Each row was made from one walk, in order. Every step used is in the known rows, and no mark comes twice. Write each row's walk.
Known rows
noza/sela/gifo: [-1.72 -0.46  1.75 -0.32  2.95 -2.02  0.58  1.12 -1.60 -0.19  1.69 -1.29
  2.51 -1.69 -2.97 -1.21 -2.84 -0.54  0.87  1.81  0.35 -1.81 -0.63  1.67
  0.08]
sela/gifo/vopud/vuvuv: [ 1.18 -0.72  5.77  0.32  3.22 -1.41  0.42 -1.52 -1.30  2.13  2.67  1.75
  1.86 -4.96 -1.60 -1.61 -0.19  0.86 -1.11  4.09 -2.16 -1.24  2.04  1.11
 -0.17]
vopud/noza: [-0.17  2.99 -0.73 -0.09  1.13  0.57  1.43  0.02 -3.63 -1.02 -0.38  1.17
 -0.58 -2.06 -3.21  1.34  0.74 -0.24  1.60 -0.58  1.81  2.67 -0.83  0.19
  1.04]
gifo/vopud: [ 0.53 -1.32  5.17 -0.67  1.08 -1.33 -0.92 -2.73 -0.92  3.22  0.71 -0.84
 -0.28 -0.22  0.39 -1.27  0.55  1.28 -1.47  0.02 -3.32  1.27  1.77 -0.12
 -0.71]
rubobod/sela/gifo: [-0.23  1.93  0.61  2.59  3.63 -0.59  0.96  0.96 -3.43 -1.43  1.49 -0.07
  1.01 -2.41 -3.30 -0.22 -2.62 -0.50  0.70  1.70  1.05 -1.12  3.54  2.09
  0.29]
bitan/sela/vuvuv/vopud: [ 2.04  0.02 -0.54 -1.73  0.10  2.08 -0.30 -0.38  0.19  1.69  0.66  0.01
  2.38 -3.06 -4.00 -4.76 -1.92  0.90 -1.49  0.55  2.24 -3.14 -1.02  2.45
 -0.12]
bitan/sela: [ 2.61 -0.76 -2.21  0.23  1.84  1.10  0.41  0.25  1.41 -0.15  0.01 -0.49
 -0.04  0.87 -1.19 -1.24 -1.63 -0.95 -0.99 -0.05  0.07 -2.67 -0.63  0.14
 -0.77]
mulud/sela/gifo/vopud/bitan: [ 0.51 -0.36  2.11  1.15  3.66 -2.33  2.11 -2.14 -0.99  2.35  1.30 -0.15
  0.91 -1.41 -3.23 -1.06 -2.42  0.37 -2.72  3.36  0.11 -1.21  0.63 -0.62
 -1.00]
rubobod/sela/zisa/vopud/vuvuv: [-0.87  1.37 -0.81  1.27  6.27  1.04  0.15 -2.30 -0.20  2.85  0.21 -5.59
  2.49 -3.30 -3.37 -1.68  1.10  0.94  0.93 -1.21  2.22  0.18  1.63  0.30
  0.81]
zisa/vopud/rubobod/sela/gifo: [-1.52  2.06  1.90  2.20  6.91 -1.27 -0.12 -0.39 -3.91  1.67  0.77 -1.96
  0.03 -1.70 -0.73 -0.24  2.67 -1.69 -1.16  1.55  2.68 -1.04  1.53  3.67
  0.94]
noza/vopud: [ 0.89 -2.08  4.95  0.71 -0.71  1.23 -0.98 -3.36  0.01  3.18  0.21  0.42
 -0.17  1.24  0.56 -0.94 -2.08  2.07 -1.22 -0.10 -0.77 -0.88  1.50  0.01
 -0.72]
vuvuv/vopud/noza: [-0.10  2.03  0.67  0.62  0.42  0.36 -0.77 -1.05 -4.78  1.89 -0.66  1.81
  0.49 -2.86 -4.72 -0.45  0.94  2.63  0.21 -0.23  3.65  2.06 -1.15  1.09
  1.84]
noza/sela/fogu: [-0.85 -1.08  0.90 -0.33  1.20 -3.58 -0.72 -0.12 -0.04  0.70  0.81 -3.07
  1.82 -1.99 -1.48 -1.01 -2.38 -0.53  1.87 -1.36 -2.71 -3.79 -0.81  0.84
  0.49]
gifo/vopud/vuvuv: [ 1.45 -1.74  5.23 -0.39  2.32 -0.58 -0.17 -2.11  0.22  3.83  0.83 -1.21
  1.72 -2.44 -2.32 -0.26  1.03  1.40 -1.24  0.83 -2.82  0.32  1.77 -0.24
  0.30]
fogu/sela/vuvuv: [-0.97  1.32 -2.22 -1.12 -0.41 -0.13  2.10  3.01  0.31 -0.03  0.16 -1.56
  2.52 -1.77 -4.80 -1.28 -2.27 -1.36 -0.65  1.77  0.73 -1.57  0.62  1.24
 -1.78]
mulud/vopud/vuvuv: [ 1.73 -0.34  3.53  1.06 -0.30  1.98  1.55 -1.66  2.90  2.32  0.57 -0.32
  1.24  0.06 -4.75  0.64 -1.47  1.04  2.36  1.21  2.37 -0.46  0.44 -0.95
  0.12]
sela/zisa/vopud/vuvuv: [-1.01  0.22 -0.50 -0.47  3.87  0.91 -0.40 -2.84  1.79  3.32  0.36 -2.85
  1.91 -3.89  0.84 -2.74  3.02  1.53  0.41 -0.20  1.94 -0.31 -1.50 -0.83
  0.37]
sela/vuvuv/vopud: [-0.50  0.72  1.77 -2.39 -1.83  1.23 -0.56 -0.87 -1.42  1.94  0.70  0.46
  2.90 -4.41 -2.81 -3.75 -0.30  2.11 -0.19  0.55  2.13 -0.83 -0.64  2.62
  0.52]
sela/fogu/vopud/rubobod: [ 1.28  0.42  1.29  2.07  1.39 -3.51 -2.74  0.49 -0.95  2.11  0.18 -0.90
 -1.69 -0.52  1.08 -1.53  2.73 -1.75 -0.08  2.83 -2.51 -5.24  1.87  0.31
  1.81]
sela/gifo/vopud/noza: [ 0.19  1.95  5.17 -0.18  3.07 -1.59  0.91 -1.57 -5.79  0.88  2.22  3.20
 -0.42 -4.56 -1.85 -1.14  0.23  0.75  0.17  2.98 -1.01  1.74  1.34  1.31
 -0.12]
rubobod/sela/zisa/vopud/bitan: [-0.47  2.04 -1.09  2.66  5.42  0.30  0.80 -2.61  0.56  2.55 -0.71 -4.43
  0.45 -1.99 -2.82 -2.95  0.91  0.67 -2.62 -1.83  1.59  0.56  0.68  0.21
  0.03]
mulud/sela/fogu/vopud/noza: [-0.18  2.16 -1.01  0.02  1.87 -3.44 -0.30 -0.75 -2.88  1.94  0.58 -1.88
  0.47 -1.00 -2.59  2.09 -1.86 -0.90  4.08  1.97  2.31 -3.11  0.98 -2.37
  1.60]
fogu/sela/vuvuv/vopud/noza: [-0.94  3.13 -1.68 -0.62 -0.07  0.26  1.66  1.99 -3.58  1.51 -0.26 -0.19
  3.10 -3.90 -8.62 -1.56 -1.75  0.66 -0.31  1.60  3.24  0.26 -0.40  2.00
 -0.38]
mulud/vopud/bitan/sela: [ 4.55  0.03  1.37  3.26  0.08  2.01  2.64 -1.91  5.35  2.01 -0.49  0.74
 -1.92  2.72 -5.36 -1.93 -2.98 -0.40 -2.77  0.62  1.71 -1.59 -1.21 -0.60
 -1.31]
vuvuv/vopud/rubobod/sela: [ 0.50  0.48 -0.48  3.62  4.61 -0.12 -1.40 -0.22 -4.17  2.16 -1.58 -3.14
  0.85 -0.46 -6.15 -1.88  2.42  1.93 -1.95 -0.11  1.95 -0.34  1.63  3.55
  2.22]

Which walk is each row?
[-1.73  0.88 -4.53  1.69  5.52 -1.21  0.19  0.42 -0.11  2.43 -1.20 -4.42
  0.38  0.68 -1.89 -3.27  3.13 -0.57 -2.13  1.31  0.87 -0.59 -0.67  0.15
 -1.35]
fogu/sela/zisa/vopud/rubobod
[ 1.82  0.83  1.67  2.05  3.44 -0.43  1.36 -0.94  2.33  2.57  0.99  2.30
 -0.43 -2.40  0.48 -1.62 -0.37 -2.16 -5.31  2.21  1.98 -3.10 -2.28  1.12
 -0.95]
zisa/vopud/bitan/sela/gifo
[ 2.43  0.42  1.00  1.79  2.00 -1.66  0.47 -1.87  3.41  3.34  0.30  0.88
 -0.95 -2.41  1.67 -1.63 -0.16 -2.21 -4.51 -0.44 -0.42 -4.84 -2.20  0.41
 -0.57]
zisa/vopud/bitan/sela/fogu
[ 1.90  0.23  0.98  1.48  2.58  0.43  1.13 -1.58  3.45  3.48 -0.35  0.10
 -0.46 -0.36 -0.11 -0.74  0.32 -2.01 -5.32 -0.24  1.80 -1.86 -2.70  0.15
 -0.74]
zisa/vopud/bitan/sela
[ 2.72 -1.11  2.96  0.41  3.90 -0.75  0.07 -1.36 -0.90  1.20  2.26  1.54
 -0.20 -1.72 -0.61 -3.53 -2.32 -0.17 -2.25  3.10 -2.16 -2.85  1.42  1.07
 -1.53]
bitan/sela/gifo/vopud
[-1.28  1.04  1.47 -0.06  1.84 -0.59 -0.57 -0.85 -4.85  2.72 -0.56 -1.46
  2.28 -2.27 -7.61 -0.44 -0.54  2.63  1.11 -1.15  3.55  1.97 -1.74  1.53
  2.03]
vuvuv/vopud/noza/sela
[ 2.36  0.02 -1.84 -0.64  2.59  1.70  0.01  0.13 -0.43  1.48 -0.30 -1.20
  1.46 -2.27 -4.78 -5.40  0.97  0.13 -2.41  1.04  1.98 -3.51 -1.42  3.77
  0.58]
bitan/sela/vuvuv/vopud/rubobod
[ 2.35  0.01 -1.25  0.98  2.78  0.34  0.69  0.96  0.01 -1.16  1.75  2.35
  0.15 -1.45 -0.73 -2.24 -2.60 -1.30 -0.96  2.99  0.66 -4.01 -0.17  1.19
 -0.97]
bitan/sela/gifo
[ 0.92  1.26 -1.88  3.32  5.10 -2.19  0.05  0.30 -2.97 -0.82 -0.62 -3.23
 -0.48 -1.49 -3.04 -0.98  1.92 -1.48 -0.07 -0.68 -2.56 -3.20  2.49  3.11
  1.54]
vopud/rubobod/sela/fogu
[ 3.33 -0.39  0.09  1.40  0.70 -1.92 -2.14  0.09  1.65  2.12  0.92 -0.37
 -0.84 -0.08  0.59 -2.05 -2.05 -1.94 -0.11  2.11 -1.90 -6.88  1.22 -1.21
  0.29]
bitan/sela/fogu/vopud
[ 0.36  1.35  0.84  3.29  4.60 -0.94 -1.59  1.36 -2.69  2.71 -1.04 -4.77
 -0.46  2.67 -4.19  0.12  2.51 -1.82 -0.74  2.60  1.09 -1.28  4.21  0.95
  2.24]
fogu/vopud/rubobod/sela
[ 2.52  0.59  3.36  2.96 -1.45  1.22  2.58 -2.19  3.80  2.06 -0.55  1.27
 -1.64  1.58 -4.38 -0.86 -1.65  0.68 -2.03  0.54  1.57  0.29 -0.56 -0.71
 -0.86]
mulud/vopud/bitan
[ 3.71 -0.89 -0.72  3.39  0.99  0.72 -0.04 -1.11  2.12  3.01 -1.38  1.16
  0.45 -1.18 -4.81 -3.49 -0.93  1.49 -6.10  0.56  1.19 -2.41 -2.26  0.97
  0.28]
vuvuv/vopud/bitan/sela
[ 0.12  1.76 -1.03  3.52  6.60 -0.78  0.94  1.56 -4.16 -1.40  0.12 -1.74
 -0.18 -1.55 -4.32 -1.16  1.46 -1.36 -1.16  2.21  0.30 -1.41  2.66  3.82
  1.08]
vopud/rubobod/sela/gifo
[-0.76  2.11 -0.03 -0.49  2.46 -2.72  0.90 -0.32 -3.88 -0.41  0.42 -1.79
  1.19 -3.69 -4.81  0.59 -1.41 -0.64  3.16 -1.79 -0.44 -0.64 -1.52  1.09
  1.36]
vopud/noza/sela/fogu
[-1.38  1.24 -0.98  0.13  3.45  0.08 -0.69 -1.85 -4.37  2.33 -0.76 -2.91
  2.30 -3.37 -7.28 -3.74  0.59  4.07  1.29 -1.49  3.50  2.22 -2.16  0.94
  1.86]
vuvuv/vopud/noza/sela/zisa
[-2.10  2.91  0.68 -3.32  2.02  0.31  2.45  0.45 -4.01 -0.40  0.56 -2.54
  2.90 -4.18 -7.64 -0.36 -1.42 -0.93  3.06 -1.38  1.89  2.04 -1.54  2.49
  1.06]
vopud/noza/sela/vuvuv
[-2.95 -0.47 -0.76 -0.71  6.75 -1.23 -0.90 -1.78 -0.46  3.09 -0.51 -7.22
  1.43 -0.12 -1.88 -4.29  3.39  0.43 -0.08 -1.40  1.23  0.07 -2.40  1.22
  0.55]
noza/sela/zisa/vopud/rubobod
[ 0.93 -0.15 -2.96 -0.59  4.29  1.26 -0.70 -2.47  2.12  2.22  0.30 -2.89
 -0.23 -0.78  1.52 -4.52  0.51  0.44 -1.01 -0.47  1.64 -1.91 -1.81 -0.59
 -1.15]
bitan/sela/zisa/vopud
[-1.65  1.59 -0.83  1.03  5.11  0.45 -0.52 -2.31 -1.20  2.12  0.10 -5.22
  0.94 -1.60 -1.16 -2.43  0.67  1.24  0.88 -1.78  1.84  0.71  1.71  0.44
  0.04]
rubobod/sela/zisa/vopud
[-1.38  0.28 -1.36 -2.72  0.16  0.30  0.41 -1.03 -1.66  2.31  0.47 -2.57
  4.01 -2.30 -4.90 -1.73 -2.43  1.78  1.60  0.86  4.87 -1.44 -0.92  0.88
  0.32]
mulud/sela/vuvuv/vopud
[ 4.15 -2.13  0.53  3.36  2.48  2.83  0.88 -4.70  4.45  3.29 -1.10 -0.58
 -1.12  0.42 -2.25 -5.91 -1.93  2.10 -5.89 -0.29 -1.58 -2.97 -0.81 -0.56
 -1.75]
noza/vopud/bitan/sela/zisa
[ 2.02  1.77  1.77  4.61  1.92 -2.57 -0.65  0.13  0.13  2.33 -0.04 -2.06
 -0.29 -1.72 -3.52 -0.23 -1.78 -1.66 -1.54  0.99 -1.88 -4.36  3.78 -0.23
  1.45]
rubobod/sela/fogu/vopud/bitan
[ 0.54  1.49  4.59 -1.09  2.11 -0.98  0.49 -2.79 -4.55  2.22  0.36  0.25
 -0.91 -2.01 -2.84  0.17  1.14  1.22 -0.03 -0.45 -1.50  3.91  1.22  0.13
  0.16]
gifo/vopud/noza
[ 0.41  0.74  4.73  1.93  4.37 -1.64  0.17 -1.00 -4.32  1.31  2.08 -1.04
  0.91 -2.58 -3.27 -1.26 -2.26  0.68 -0.35  1.85 -1.90 -0.23  4.84  2.09
 -0.31]
rubobod/sela/gifo/vopud
